Every row comes from one small tree of marks. Brackets hold a mark, then the marks that hang from it, in the order of their numbers. Every link used is in the known rows. Which tree was each row made from?
Known rows:
(J_951 J_379 (J_627 (J_286 J_282)) J_839): [  1  54  -8  -6  -1  -7 -12  -8  26   4   8 -14  -5  19 -16   1  -4   4
   9  -7   9  -5  -2]
(J_282 (J_286 J_379 J_627)): [ -2  28   6  -4   6   8   0   2   3  -2  -3 -11  -5  16  -7   7   1   9
   7 -11  -2  -2   4]
(J_282 (J_286 (J_379 (J_951 J_839)) J_627)): [ -1  39 -10   0   5  13  -1  -3   6   0   3 -25  -5  18 -12  18   9   1
  16  -7   4  -6  -7]
(J_627 (J_286 J_282 (J_379 J_951))): [  0  28  -5  -7  10  11   0  -4   0   6   5 -32  -7  17   1  13   5   5
  18  -8   0   1  -2]
(J_379 (J_951 J_627 J_839)): [ -1  30 -14   0   2   1  -6  -7  13   1   3 -11   3  -6 -13  12   9  -9
   6   4   8  -2  -8]
(J_839 (J_951 J_379 J_627)): [  4  40   1   2  -2  -1  -9  -8  10  -6  -2   2  -6 -10 -20   8   0  -3
  -9   0   2   4   4]
(J_627 (J_286 J_282 J_379)): [  0  23  -1  -8   7   4   0  -4   3   6   4 -24  -7  17  -1   2  -4   8
  12 -11   0  -2   2]
(J_839 (J_951 (J_379 J_286) J_627)): [  3  49  -4  -2  -7   0 -10  -9  14  -7   5  -5  -8  -2 -25  13   3 -10
  -1  -4   2   1   3]
(J_379 (J_951 (J_627 J_286) J_839)): [ -1  38  -6  -8   2   2  -9 -11  18   3   5 -25   5   3 -10  10  11 -11
  13   3   7  -4  -9]
(J_282 (J_286 (J_379 J_951) J_627)): [ -2  33   0  -4   8  16   1   1  -2  -2  -2 -18  -5  13  -6  19  10   5
  12  -8  -2   1   1]
(J_859 (J_282 (J_286 (J_379 J_951)))): [  4  17 -19   2  13   9  -1   2  -8  -4   3  -3  -4   4  -1  13  12   6
  -3 -13  -6  11  -5]
(J_859 J_379): [ -2   2  -6   1   9   2  -2  -1  -6   0  -8   4  -1   1  -4  -2   4  12
 -10  -3  -2   3   2]
(J_951 (J_379 J_286) J_627): [ -3  46  -6  -5  -4  -7  -9  -2  17  -3   5   0  -4   3 -20  12  -2  -2
   2  -7   1  -1   3]
(J_951 J_379 J_839): [  0  26 -14   8  -6  -7  -6  -3  15   1   5  -3  -5   8 -13   6  -6   3
  -1  -3   5  -7  -6]
(J_286 J_282 J_627): [ 2  8 11 -7  1 10  3 -1 -2  2 -2  1 -5 10  3  1 -3  8 19 -2  5  1  7]
(J_286 J_282 (J_379 J_951) J_627): [ -1  25   2  -5  10  17   4  -2  -6   4  -1 -19 -10   8  -1  20   1  10
  24  -5   3   0   5]
(J_282 J_286): [ 3  8 -5  0 -2  1 -1  3  2 -4  2  2  0 15 -2 -3  5  1 -5 -8 -1  4 -4]
(J_859 J_282 (J_379 (J_286 J_627))): [ 1  9 -6 -8 11 12 -6 -3 -7 -1 -5 10 -3  3 -3  7  8 13 10 -9 -2  6 10]
(J_951 (J_627 (J_286 J_379))): [ -6  40   8 -11   9  -3  -8  -7  12   2   0 -21   2   0 -11   5  -1   2
   3  -7  -1  -3   3]
(J_859 J_282 (J_379 (J_951 J_627 J_839))): [  1  23 -23   1  18   5 -10  -9   2   0  -4   8   3 -12 -11  10  12   7
  -6  -2   5   9  -5]
(J_282 (J_286 J_379)): [ -1  22  -8   1   6   2   0   3   1  -2   2  -9  -4  14  -7   5   0   5
  -6 -13  -4   0  -3]
(J_379 J_286): [ 0  8 -7 -5 -5  2 -1  0  4  0  6 -6 -2  8 -5  5  2 -7  8 -3  0 -3 -3]

Write each row's tree:
[ -1  20   8  -5   8  10   3  -1  -2   4  -2 -13 -10   9  -2   8  -6  13
  17  -8   3  -2   8] -> (J_286 J_282 J_379 J_627)
[ -2  44 -10   3  -2 -11 -11  -5  23  -1   2   1  -2   0 -22   8  -7   1
  -4  -2   7  -5  -4] -> (J_951 J_379 J_627 J_839)
[  3  28 -12  -7  -4  15   0  -6   7   4  11 -21  -8  22  -8  17   9  -6
  36  -1  10  -4  -6] -> (J_379 (J_286 J_282 J_627) (J_951 J_839))
[  1  54 -20  -2  -6  -7  -9  -5  23   1  13  -3  -8  16 -24  10  -3  -1
  11  -9  10  -4  -6] -> (J_951 (J_379 (J_286 J_282)) J_627 J_839)
[  3  -2 -17   2  17  10  -3  -2 -14  -1  -7  10  -1  -7   2  10  14  13
  -5  -4  -3  14   2] -> (J_859 J_282 (J_379 J_951))
[  1  36   0  -7  -6   7  -2   0   7   1   6  -5 -13  23  -9  12  -5   8
  24 -10   4  -2   8] -> (J_951 (J_379 (J_286 J_282 J_627)))
[  0  32  -8  -2   7  14   3  -5   4   6   4 -25 -10  13  -8  20   2   6
  26  -3   8  -6  -5] -> (J_286 J_282 (J_379 (J_951 J_839)) J_627)
[ -3  43 -10  -3  11   5  -3   0   5  -4   1 -12  -1   3 -14  15  10  -1
  -3 -10  -1   5  -4] -> (J_282 (J_286 (J_379 (J_951 J_627))))
[  2  36 -24   2  -9  -3  -5  -3  17   3  14  -9 -12  26 -16   9  -5   1
  14 -10   7  -5  -8] -> (J_951 (J_379 (J_286 J_282)) J_839)
[ -4  32 -17   0  12   2  -8  -8   8   1  -5  -6   2  -4 -16  12  12   3
  -3   2   7   1  -7] -> (J_859 (J_379 (J_951 J_627 J_839)))
[ -3  34 -13  -3   5   6  -4  -8  12   6   7 -42  -2  11  -8  15   8  -3
  13  -2   1  -9 -11] -> (J_627 (J_286 (J_379 (J_951 J_839))))
[ -4  25   5  -3  10  14   2  -2  -3   1  -3 -21  -5  -1  -3  22   5   5
  17   0  -1  -3   4] -> (J_286 (J_379 J_951) J_627)
[ -1  43 -18   1  11   4  -3  -7  12   4   7 -19  -5   3 -16  16   2   1
  12  -5   9  -1  -9] -> (J_286 J_282 (J_379 (J_951 J_627 J_839)))
[ -1  20   0  -9  -2  15   0  -3   1   0   4 -16  -2   8  -4  20  12  -7
  26   1   2  -1   2] -> (J_379 (J_286 J_627) J_951)
[ -2  49  -6  -9   8  -2  -7 -10  19   7   7 -27  -3  12 -15   3  -3   3
  11 -10   7  -7  -5] -> (J_951 (J_627 (J_286 J_282 J_379)) J_839)
[  3  30 -14  -2  -7   0  -3   1   7   1   9  -1 -12  22 -10   9  -4   5
  11 -11   2   2   1] -> (J_951 (J_379 (J_286 J_282)))
[  3  22  -1 -10  -2  18   3  -3  -2   2   6 -15  -8  16  -1  18   9  -2
  33  -3   6   2   3] -> (J_379 (J_286 J_282 J_627) J_951)
[  2  18   2 -12  -4  11   2  -1   2   3   5  -6  -9  19  -3   6   1   1
  28  -6   5  -1   5] -> (J_379 (J_286 J_282 J_627))
[  4  11 -13   1  11   3  -2   3  -4  -4   2   5  -4   6  -2   3   3  10
  -8 -16  -6   9  -2] -> (J_859 (J_282 (J_286 J_379)))
[  0  48 -11  -6  -3  -4  -6  -1  15  -1   7   2  -9  12 -17  10  -5   3
   9 -11   5   2   3] -> (J_951 (J_379 (J_286 J_282)) J_627)
[ -1  28  -9  -5  -6  13  -3  -7  10   2   8 -23  -3  13 -10  21  10 -10
  29   3   7  -7  -6] -> (J_379 (J_286 J_627) (J_951 J_839))
[ -4  23  -5  -9   6  18  -2  -3  -5   1  -5 -11  -4  10  -7  20  16   6
  18  -1   0   1   5] -> (J_859 (J_379 (J_286 J_627) J_951))
[  0  25 -14   1   8   8   2   2  -2  -2   2 -17  -4  13  -6  15  10   1
   0 -10  -4   3  -6] -> (J_282 (J_286 (J_379 J_951)))
[ -2  50 -20   1   8   2  -6  -4  15  -2   5 -18  -1   8 -20  16  10  -4
  -1  -8   4  -1 -13] -> (J_282 (J_286 (J_379 (J_951 J_627 J_839))))
